Every row comes from one small tree of marks. Brackets hold a mark, then the marks that hang from it, in the order of their numbers. Every link used is in the known rows. Which tree was each row made from?
Known rows:
{K776 K15 {K503 K364 K368 K489 K568}}: [-1.49 -0.12 -0.97  2.58 -0.35  3.94  1.75 -0.94 -3.51  8.75  1.60  0.51
 -0.48 -2.25 -0.19  6.20  1.11 -1.61 -0.14  4.44 -2.39  0.98]
{K161 K503}: [ 0.24  0.19 -0.75 -0.48 -4.46  0.94  0.21  1.60 -0.25 -0.09  0.42 -0.15
 -0.62  0.36  0.72 -0.35 -0.62  0.02 -0.33 -4.88  0.66 -1.07]
{K161 {K503 K364 K368 K568 K640 {K776 K15}}}: [-0.48  1.72 -1.44  2.35 -3.52  1.82  1.36  0.28 -6.06  8.47  1.29  0.64
  0.45 -1.56  2.00  0.67  0.72 -1.46 -0.42  3.95 -2.51 -0.89]
{K161 {K503 K364 K489 K776}}: [-0.35  0.52  0.22  2.35 -4.74  0.89  2.13  1.69 -0.98  2.42  0.48  0.13
 -1.79 -1.25  1.37  0.51 -1.44 -1.29  0.10  0.98 -4.25 -1.23]
{K161 {K503 K364 K368 K489 K568 K776}}: [ 0.06  0.86 -1.58  3.65 -4.79  0.60  2.44  1.58 -4.10  4.44  0.30  0.30
 -1.40 -1.22  1.44  2.14 -2.33 -1.90  0.17  4.21 -4.26 -0.87]
{K15 {K776 {K503 K364 K368 K568}}}: [-0.55  0.64 -1.66  2.20 -0.35  2.82  0.32 -0.98 -2.46  1.81  0.59 -0.02
  0.61 -1.11 -2.31  4.30 -1.34 -1.72 -0.83  2.21 -2.72  0.75]
{K568 {K503 K364 K368 K489 K776}}: [-0.55  1.93  1.50  3.86  0.30  1.08  2.05  0.03 -2.26  3.44  0.21  0.32
 -0.97 -2.97  0.25  2.99 -1.50 -1.47  0.57  5.16 -4.05  0.40]
{K489 {K503 K368 K568 K776}}: [ 1.73  0.55 -1.55  2.06 -7.14 -0.15  0.88 -0.24 -4.73  2.17 -0.21  0.13
  0.80  1.21  0.71  1.21 -0.26 -1.54  0.30  2.66 -2.29 -1.33]
{K15 {K776 {K503 K489 K568}}}: [-0.94  0.03 -1.34  1.98 -1.09  2.85  1.01 -1.32 -1.30  1.07  0.66 -0.22
 -0.16 -0.15 -2.48  4.41 -0.74 -1.59 -0.77  0.47 -1.28  0.58]
{K368 K503}: [ 0.12 -0.54  0.36  0.24 -4.00  1.30 -0.15  0.18 -0.59 -0.35  0.49 -0.01
 -0.03 -0.18 -1.56  0.36  1.27 -0.05  0.41 -1.12 -0.11  0.59]
{K503 K364 K776}: [-0.26  0.39  0.45  1.60  0.17 -0.17  0.71  0.24 -0.91  1.42 -0.10  0.23
  0.13 -1.29  0.41 -0.88 -0.48 -0.70  0.14  3.93 -4.35 -0.05]
{K15 {K776 {K503 K364 K568 K640}}}: [-1.48  1.42 -1.46  2.07  0.07  2.73  0.23 -0.64 -2.38  1.39  0.70 -0.16
  0.71 -0.68 -1.75  0.77 -0.85 -1.57 -0.78  1.99 -2.84  0.80]
{K489 {K503 K568}}: [ 0.97  0.01 -2.35  0.60 -6.83  0.12  0.35  0.12 -2.11  0.83 -0.03 -0.23
  0.14  1.36  0.34 -0.37  0.50 -0.76  0.16 -0.80 -0.13 -1.38]
{K489 {K503 K640}}: [ 0.49  1.25  0.15  0.63 -6.61  0.21  0.24  0.29 -1.60  0.20  0.04 -0.26
  0.14  1.98  1.11 -1.19  0.67 -0.75  0.17 -0.83 -0.35 -1.37]
{K489 {K503 K364 K568 K640 K776}}: [ 0.18  1.60 -1.48  2.75 -6.29  0.03  1.17  0.51 -4.32  2.54  0.01  0.09
  0.44  0.48  1.49 -2.74 -0.22 -1.66  0.31  4.55 -4.60 -1.25]
{K503 K364 K368 K640 K776}: [-0.31  1.98  1.16  2.96  0.43 -0.30  0.96  0.21 -3.62  2.92 -0.28  0.44
  0.36 -0.96  1.15 -0.11 -1.17 -1.33  0.35  7.14 -4.49  0.33]
{K568 {K503 K368 K640}}: [-0.40  2.69  0.92  1.72  0.89  1.04  0.27  0.12 -2.83  1.29  0.06  0.12
  0.34 -0.88  0.33  0.62 -0.93 -0.52  0.32  0.79  0.79  0.51]
{K489 {K503 K368 {K776 K15}}}: [ 1.07  0.32  0.80  0.75 -6.68  1.52  0.90 -1.64 -3.45  5.70  0.81  0.49
  0.94  0.37  0.78  3.48  2.88 -1.21 -0.31  1.50 -1.23 -1.61]
{K776 {K503 K368}}: [-0.27  0.04  0.44  0.63 -1.00  2.75  0.19  0.22 -1.91  0.87  0.55 -0.01
  0.44  0.13 -0.69  3.58 -0.91 -0.66  0.16 -1.37 -0.42  0.76]
{K850 {K776 {K503 K364}}}: [-1.06 -0.26  0.00  0.62 -0.92  3.10  0.11  0.72  5.03 -0.72  0.63 -0.47
  0.52 -1.75 -1.28  1.27 -0.32  0.34  1.41 -1.18 -6.21  0.95]
{K503 K364 K489 K568 K640 K776}: [-1.18  1.51 -0.71  4.06  0.00 -0.21  2.06  0.29 -3.79  4.01 -0.06  0.31
 -0.51 -1.15  1.27 -0.91 -1.12 -1.72  0.55  8.98 -5.06  0.38]

Write each row's tree:
[-0.68  0.42  1.47  2.90  0.08  1.16  2.10 -1.47 -2.47  8.31  0.95  0.73
 -0.55 -2.46  0.82  4.83  1.54 -1.56 -0.04  7.83 -3.92  0.12] -> {K503 K364 K368 K489 {K776 K15}}
[-0.74  1.14 -1.21  1.80 -0.52  2.48  0.30  0.32 -4.87  2.40  0.42  0.12
  1.04  0.57 -0.06  1.63 -1.36 -1.22  0.22  1.55 -0.65  1.08] -> {K776 {K503 K368 K568 K640}}
[-0.40  1.55  1.05  2.38  0.09  1.27  1.37 -0.16 -1.20  2.09  0.11  0.12
 -1.07 -1.71 -0.17  3.91 -1.13 -0.86  0.43  1.35  0.27  0.55] -> {K568 {K503 K368 K489}}
[-0.42  0.65  0.67  2.44 -4.40  2.14  2.29  0.09 -2.85  8.15  1.30  0.57
 -1.24 -2.18  1.56  4.25  0.85 -1.56 -0.43  3.02 -3.18 -1.11] -> {K161 {K503 K364 K368 K489 {K776 K15}}}
[-1.03  1.09 -0.75  3.09 -1.09  2.45  1.55  0.40 -4.59  3.49  0.39  0.17
 -0.17  0.34  0.17  3.54 -1.62 -1.77  0.47  3.62 -1.37  1.19] -> {K776 {K503 K368 K489 K568 K640}}
[ 0.18  1.67 -1.05  2.81 -6.00  1.30  1.29 -1.07 -6.15  8.29  0.85  0.51
  1.00 -0.46  1.69  1.19  2.27 -1.89 -0.17  6.48 -3.53 -1.29] -> {K489 {K503 K364 K368 K568 K640 {K776 K15}}}
[-0.91  0.70 -1.22  3.55 -0.81  2.82  1.42 -1.04 -2.31  3.10  0.58 -0.03
 -0.53 -1.42 -2.12  6.13 -1.60 -2.44 -0.70  4.23 -3.56  0.81] -> {K15 {K776 {K503 K364 K368 K489 K568}}}
[ 0.54  2.07  0.89  2.97 -6.51  0.03  1.27  0.40 -3.96  2.59 -0.15  0.16
  0.28  0.77  1.57  0.00 -0.38 -1.87  0.42  4.79 -4.64 -1.18] -> {K489 {K503 K364 K368 K640 K776}}
[ 0.18  1.68 -0.89  2.71 -0.04 -0.52  0.82 -0.21 -5.70  2.73 -0.33  0.41
  1.29  0.36  0.94 -0.24 -1.15 -1.30  0.30  6.56 -2.19  0.35] -> {K503 K368 K568 K640 K776}
[-1.20  0.84 -1.06  1.11 -0.14  3.82  0.43 -1.16 -5.34  7.03  1.43  0.49
  1.38 -0.39  0.03  3.34  1.56 -0.97 -0.32  1.96  0.41  0.95] -> {K776 K15 {K503 K368 K568 K640}}
[-0.31  1.96  0.05  1.69 -3.80  0.66  0.86  1.92 -2.66  2.42  0.31  0.03
 -0.76 -0.51  1.73 -0.15 -1.67 -1.06 -0.16  0.33 -1.66 -0.60] -> {K161 {K503 K364 K368 K640}}
[-1.15  1.38  0.69  2.44  0.66  1.30  1.50  0.46  0.47  2.17  0.27 -0.09
 -1.74 -2.89  0.00  1.33 -0.76 -0.59  0.45  1.58 -1.94  0.29] -> {K568 {K503 K364 K489}}
[-1.53  1.85  1.54  3.59 -0.57  2.85  1.50 -0.86 -1.86  2.57  0.61  0.04
 -0.48 -0.67 -1.43  5.30 -1.40 -2.21 -0.75  4.15 -3.57  1.00] -> {K15 {K776 {K503 K364 K368 K489 K640}}}
[-0.43  2.06 -1.13  4.37 -4.53  0.48  2.47  1.69 -5.35  4.96  0.23  0.24
 -1.14 -0.80  2.17  0.70 -2.41 -2.18  0.28  5.79 -4.35 -0.57] -> {K161 {K503 K364 K368 K489 K568 K640 K776}}
[-1.66  0.95  1.68  1.73 -0.80  4.03  1.49 -1.20 -3.32  7.30  1.52  0.48
 -0.14 -0.46  0.21  5.63  1.54 -1.29 -0.29  2.34 -0.26  0.95] -> {K776 K15 {K503 K368 K489 K640}}
[-1.67  2.75  2.04  3.86  1.03  2.35  2.19 -1.24 -4.05  8.66  1.15  0.64
 -0.31 -3.43  1.00  3.33  1.14 -1.55  0.15  7.02 -3.05  0.47] -> {K568 {K503 K364 K368 K489 K640 {K776 K15}}}
[-1.14  0.96  1.39  1.63  0.51  2.59  1.67 -1.62 -1.47  6.02  1.23  0.47
 -0.22 -2.66  0.03  2.91  2.12 -0.57 -0.05  1.83 -0.82 -0.04] -> {K568 {K503 K489 {K776 K15}}}
[-1.46  0.67 -0.19  3.53 -3.59  2.34  1.88 -1.01 -4.62  8.35  1.49  0.71
 -0.09 -2.16 -0.27  1.20  2.92 -1.54  0.24  8.09 -4.10  0.81] -> {K368 {K503 K364 K489 K568 K640 {K776 K15}}}
[-1.52  1.80 -0.77  4.14 -0.45  2.66  1.56 -0.85 -3.63  3.54  0.57  0.06
 -0.27 -0.84 -1.48  4.86 -1.70 -2.50 -0.60  5.70 -3.62  1.08] -> {K15 {K776 {K503 K364 K368 K489 K568 K640}}}
[-0.33  1.64  1.65  3.37 -0.57 -0.27  1.94 -0.20 -3.79  2.94 -0.32  0.46
 -0.11  0.15  1.07  2.15 -1.24 -1.64  0.51  7.13 -2.83  0.40] -> {K503 K368 K489 K640 K776}
